Known rows, with every step that occurs:
bufem/bibud/sipef/nata: [ 22  66  -6 -13   3  -3   9   2  44 -21 -14 -17 -27   7 -21 -15  29 -20
 -17  -7 -52  -2 -18   9  10 -19 -14 -15]
zugu/rimi: [ 40   4 -17 -29  -5  -1   7 -15  72 -31   5   6   6 -38 -16   1  -9  -9
  -7   9   4 -13 -14 -20  16  -7 -18  -9]
bibud/bufem: [ 41  13 -14 -27   1  -6  -3   4  49 -35  23  10  -4 -44   3  -3 -22  11
 -27   3 -48  24 -17 -13   8 -28 -14 -14]
bibud/sipef/nata/rimi: [ 21  54   2 -17  15   0  11   0  34 -15  -1  -1 -23  -8 -31  -7   9  -5
 -17   1  11 -42   0  11  13  11 -25  -8]
zugu/rimi/nata/sipef/kobeb: [ 30 -14  -3 -17  -2   0   5 -10  88 -16  -1  -9  19 -35  -3   7  11   6
   1  25  19  21 -10 -18  21  18   2   8]
movi/kobeb/sipef/nata: [37 18 19  8 -7 11 11 23 35 11  7 18 -8 -3 23 24 34  2 -3  0 18  9  0 15
 11  0 -7  7]
mumukuf/dufa/movi/kobeb: [ 25   8 -11 -12 -29   9 -12  30 -15  -6  20   1 -14 -23  30 -15   3   0
  -2  15  17  -8 -16  15   0 -34  -5 -10]
zugu/kobeb/sipef/nata/rimi: [ 32   7  25  -4  19   7  15   7  31 -11  -1  20  -1 -26   5  22   4  -4
  -4  -2  44 -47   8   4  15 -10   6   5]
nata/sipef/kobeb/zugu/rimi: [ 45 -34 -13 -13  -1   7  19  -3  49 -12  19   9  24 -42   9  15   5   2
  -2  14   6  39   3 -10  20 -19 -14  23]
filot/rimi/zugu/kobeb/sipef: [ 26 -26   6  -8 -11  13   9  -5  26  -6 -10  11  23 -27   9 -16   1  21
   7  -4 -27 -26  40 -21   5 -17 -11  -2]
bufem/bibud/sipef/nata/rimi/zugu: [ 20  54 -15 -21  -2   0  13  -8  14 -21  -9 -15 -28   5 -28 -34   9   1
 -14   7 -56 -10 -10   1   8   3 -21 -25]
dufa/movi/kobeb/sipef/nata/rimi: [ 30   9   8   3   0  18  -4  34 -18   7   0   1   2 -10  22  15  12  12
   1  26  38 -25  -1  17   8  19 -11   8]
bufem/bibud/sipef/kobeb/zugu/rimi/nata: [  8  -4 -24 -16 -17   7  -1  -8  -6 -19  -5 -19  -5 -21 -16  -9  26 -11
 -13  21 -64  -8  -2 -19  15 -22   0  -1]
mumukuf/dufa/movi: [ 28  25 -14 -22 -16   2 -13  19   8 -26  14  -3 -11 -35  17 -20  -4   3
  -2   3  21  -3 -16   7   4 -35  -9 -11]
kobeb/sipef: [ 27  -3   6 -16  -1   6  -2   8  57 -15   6  19   8 -25   8   8  25   2
  -6  -8  11  17   2 -11  11 -22 -10   9]
kobeb/zugu/rimi: [ 39 -29 -29 -27 -20   8  11 -15  14 -26  16  12   7 -54 -18   7  -5  -2
  -7   6 -41  -5  -3 -21  15 -29 -21   2]
nosopop/movi/kobeb/sipef: [ 28 -15  -1   6 -17  21 -13  15  16  13  14  10  22   8  24  10  19   9
  -3  26  17  26 -24   7   1 -19 -17  24]
vebem/dufa/movi/kobeb/zugu: [ 25 -70  -7  -5 -29  16   0  20 -47 -13   1   9  -1 -27  38   8  21  -3
   3   0 -52   1   8   8   3 -31 -17  -7]
zugu/kobeb/sipef: [ 19 -22  14  -9   0   8   0  10  49 -14   1  26  13 -37  16  15  21  -8
  -5  -7  22 -19  11 -11   9 -52   8   9]
nosopop/movi/kobeb: [ 33  -6 -10   2 -19  14 -12  11  20  -1  10   1   9   4   5   2   1   5
  -3  27   0  13 -29   5   0 -24 -22  11]
filot/rimi/zugu/kobeb: [ 30 -14  -1 -14 -12   7  11  -9  29 -19 -12   3  12 -31  -6 -22 -16  17
   7  -2 -45 -37  35 -24   4 -21 -16 -14]
filot/rimi/zugu: [ 35   0  -8 -21 -13   5   9 -10  36 -23  -7  -3   9 -21 -16 -31 -14  26
   5  -2 -53  -5  28 -24   5   1 -34 -15]
bufem/bibud/sipef/kobeb/zugu/rimi: [ 21   2 -27 -18 -10   8   5  -5  -2 -20   3 -11  -3 -21  -8  -6  15 -20
 -16  14 -47  -7  -3 -11  14 -34 -12   0]
mumukuf/dufa/movi/nosopop: [ 35  12 -12 -21 -14   3 -11  20 -12  -3  22  -4 -20 -31  33 -20   0   8
  -2  11   4   6 -24  34   3 -57   4  -4]
movi/kobeb/zugu: [ 29 -44 -11 -10 -32  13   6  16 -16  -3  19  19  -6 -31  -3   6  12   2
  -7   7 -51   4   8  -7   2 -45 -19   3]
dufa/movi/kobeb: [ 24  -4 -12  -7 -18  12 -15  33   1  -8  -3  -1   3 -22  12   3   9   5
  -1  23   2 -10  -3  -1   1 -22 -16  -3]
rimi/zugu/kobeb: [ 24  -7 -11 -20 -20   3   4  -2  45 -29  -1  23  10 -41   0  -9   0  12
   0  -1  -7  -2  16 -23   5 -48  -6 -22]
bufem/bibud/sipef/kobeb: [ 15  26  -9 -14   3   0  -2  10  31 -25  -8 -15 -13  -2  -6 -12  21 -19
 -17   7 -26  -2  -1  -7  10 -33 -10  -7]
zugu/kobeb/sipef/nata: [ 34  17  23   2   9   7  11  12  56 -10  -4  24   7 -27  18  30  25  -8
  -1 -14  34 -18   7   4  15 -31   8   4]
nata/sipef/kobeb/zugu: [ 38 -30  -5  -8  -1   7  15  12  40 -12  17  10  17 -34  10  13  12   6
  -2   4  -5  52  11  -8  14 -33 -15  23]
dufa/movi/kobeb/sipef/nata/rimi/filot: [ 28  10  20  -1 -21  18 -13  32 -24   3   0  -3  -2  -5  31   7  11  20
   4  23  61 -23  23   6   5  35  -8  -3]

Rows:
[ 20 -40   1  -8 -12   5   3   7  34 -14   4  -1  11 -36  -3   5  26  17
   1  12 -24  48   6 -17  13 -15   0  15] -> rimi/nata/sipef/kobeb/zugu
[  7  -8 -21 -13 -17  11  -3  -4   6 -11   6   4   6 -38 -13   6  26   0
 -11  20  -6 -17  18 -18  17 -16  -9   8] -> bibud/sipef/kobeb/zugu/rimi/nata
[ 18 -33  -1 -23  -5  10   7  -5  11 -18   7  24   9 -34  -1 -14 -10  20
  -3  12  18 -30  17 -22   7 -17  -5  -6] -> nata/rimi/zugu/kobeb/sipef
[ 29   9  36  -8  -3   7   5   5  26 -16  -2  17  -5 -20  16  15   4   4
  -2  -6  66 -43  32  -6  12   5   9  -6] -> zugu/kobeb/sipef/nata/rimi/filot
[ 46  38   7 -17  19  -3  18   2  35 -32   2   0 -24 -16 -28   6 -16   3
  -5   2  19 -30  -7   3  17  21 -20 -12] -> sipef/nata/rimi
[ 24 -39 -24 -26 -29   7   3 -18  11 -26   6   5   5 -57 -29   3   7   8
  -4  12 -57  -5  -3 -28  13 -15  -8  -2] -> kobeb/zugu/rimi/nata
[ 24 -33 -22  -6 -32  19 -10  32 -42  -5   5   3   8 -37  11   7  12   8
   0  21 -32  -5   4  -3   0 -39 -19   4] -> dufa/movi/kobeb/zugu
[ 26 -45   2  -7 -17  10  -5  21  -9 -16  -7   2  -4 -14  40   4  18  -7
   3   2 -19  -4   0   9   4 -16 -14 -16] -> vebem/dufa/movi/kobeb
[ 23 -25  -8 -27  -7   4   8  -8  10 -30   5  17   3 -39 -18 -19 -28  16
  -4  14   4 -41  12 -24   7 -22  -9 -19] -> nata/rimi/zugu/kobeb
[ 38  24   6 -12   5   7  16   0  29 -15   5  17   1 -15   2   1   7  25
   0   0  31   7   5   2  15  25 -15  -3] -> kobeb/sipef/nata/rimi/zugu
[ 40  26  18 -10  18   5  14   5  37 -14   5  11  -5 -14  -3  14   8   7
  -5  -2  39 -15  -2   6  17  22 -13   6] -> kobeb/sipef/nata/rimi
[ 35  10  31  -4 -20  11   6  17   6   7  13  10 -14   3  21  10  14  12
  -3   8  51 -15  24   5   8  34  -7  -4] -> movi/kobeb/sipef/nata/rimi/filot
[ 25 -50 -18 -24 -26   7   9 -21  36 -12   9   0  16 -51 -22  -3  16   9
  -4  13 -64  25  -8 -20  13 -11  -8  11] -> kobeb/zugu/rimi/nata/sipef
[ 39  30  29 -16  -2   5   5   4  30 -17   7   6 -11  -6   6   6   8  15
  -2  -6  58  -9  20  -3  14  38 -10  -6] -> kobeb/sipef/nata/rimi/filot
[ 21 -12   8 -16  -7   1  -2  -6  37 -23 -17 -19  -3 -22 -31 -21   3  17
   5   4 -62 -33  16 -25   7  13 -14  -7] -> filot/rimi/nata
[ 32  18   5  -3 -10   9  11   3  49 -12  -4  29  12 -28  20  10  19  16
   4  -9  23  10  17  -5  11 -27   2 -11] -> rimi/zugu/kobeb/sipef/nata
[ 35  38   6   3 -17  13  -3  34 -14   9  18   5 -12 -11  49   3  21   7
   2   7  45   5 -12  33   6 -12   2   2] -> mumukuf/dufa/movi/kobeb/sipef/nata
[ 42  39  16  -4  10   4  10  11  64 -13   1  16   1 -15  10  23  31   4
  -2 -16  27  18  -1   6  16   0 -11   5] -> kobeb/sipef/nata
[ 15   1 -20 -13  -8   7   2   8 -11 -21   1 -10 -11 -15  -6  -9  23 -15
 -17   6 -56   4   4  -9   9 -50 -13   1] -> bufem/bibud/sipef/kobeb/zugu
[ 22 -61 -12 -11 -37  13  11  -5  11  13  14   7  11 -35  -7   3  23   9
  -3  27 -65  19  -9 -10   7  -9  -5  12] -> movi/kobeb/zugu/rimi/nata/sipef
[ 25 -46   8  -3  -6   9  10  -1  17  -5  -6 -19  14 -29 -11  -7  10  24
   8  11 -64   7  30 -18  11   7 -11  18] -> filot/rimi/nata/sipef/kobeb/zugu
[ 39   9  11  11  -1  20   0  11  -4  15  13   4   9  17  13  13   2  14
  -1  31  35  -2 -26  21   7  19 -17  22] -> nosopop/movi/kobeb/sipef/nata/rimi
[ 37  10  -1   9 -15  23   2   6 -10  13  14  10  14  15  18   3   0  31
   3  32  30  19 -19  14   5  22 -21  12] -> nosopop/movi/kobeb/sipef/nata/rimi/zugu
[ 39  29   3 -14   5   1  22  -4  27 -29  -3  14 -12 -26 -16  -1 -19  15
   1   3  17 -34   9  -3  14   5 -11 -22] -> sipef/nata/rimi/zugu/kobeb
[ 33 -29 -18 -13 -14   8   1  -3   5 -28   7   5  11 -51  -7  22   2   7
   1  21   5   0  14 -27  21 -13  -3   6] -> sipef/kobeb/zugu/rimi/nata
[ 23  -6 -11 -28 -15  -2  -3 -18  68 -29  -6  -4   3 -41 -28  -2   4   3
  -3  15 -12 -15 -15 -26  16   8  -3 -12] -> zugu/rimi/nata
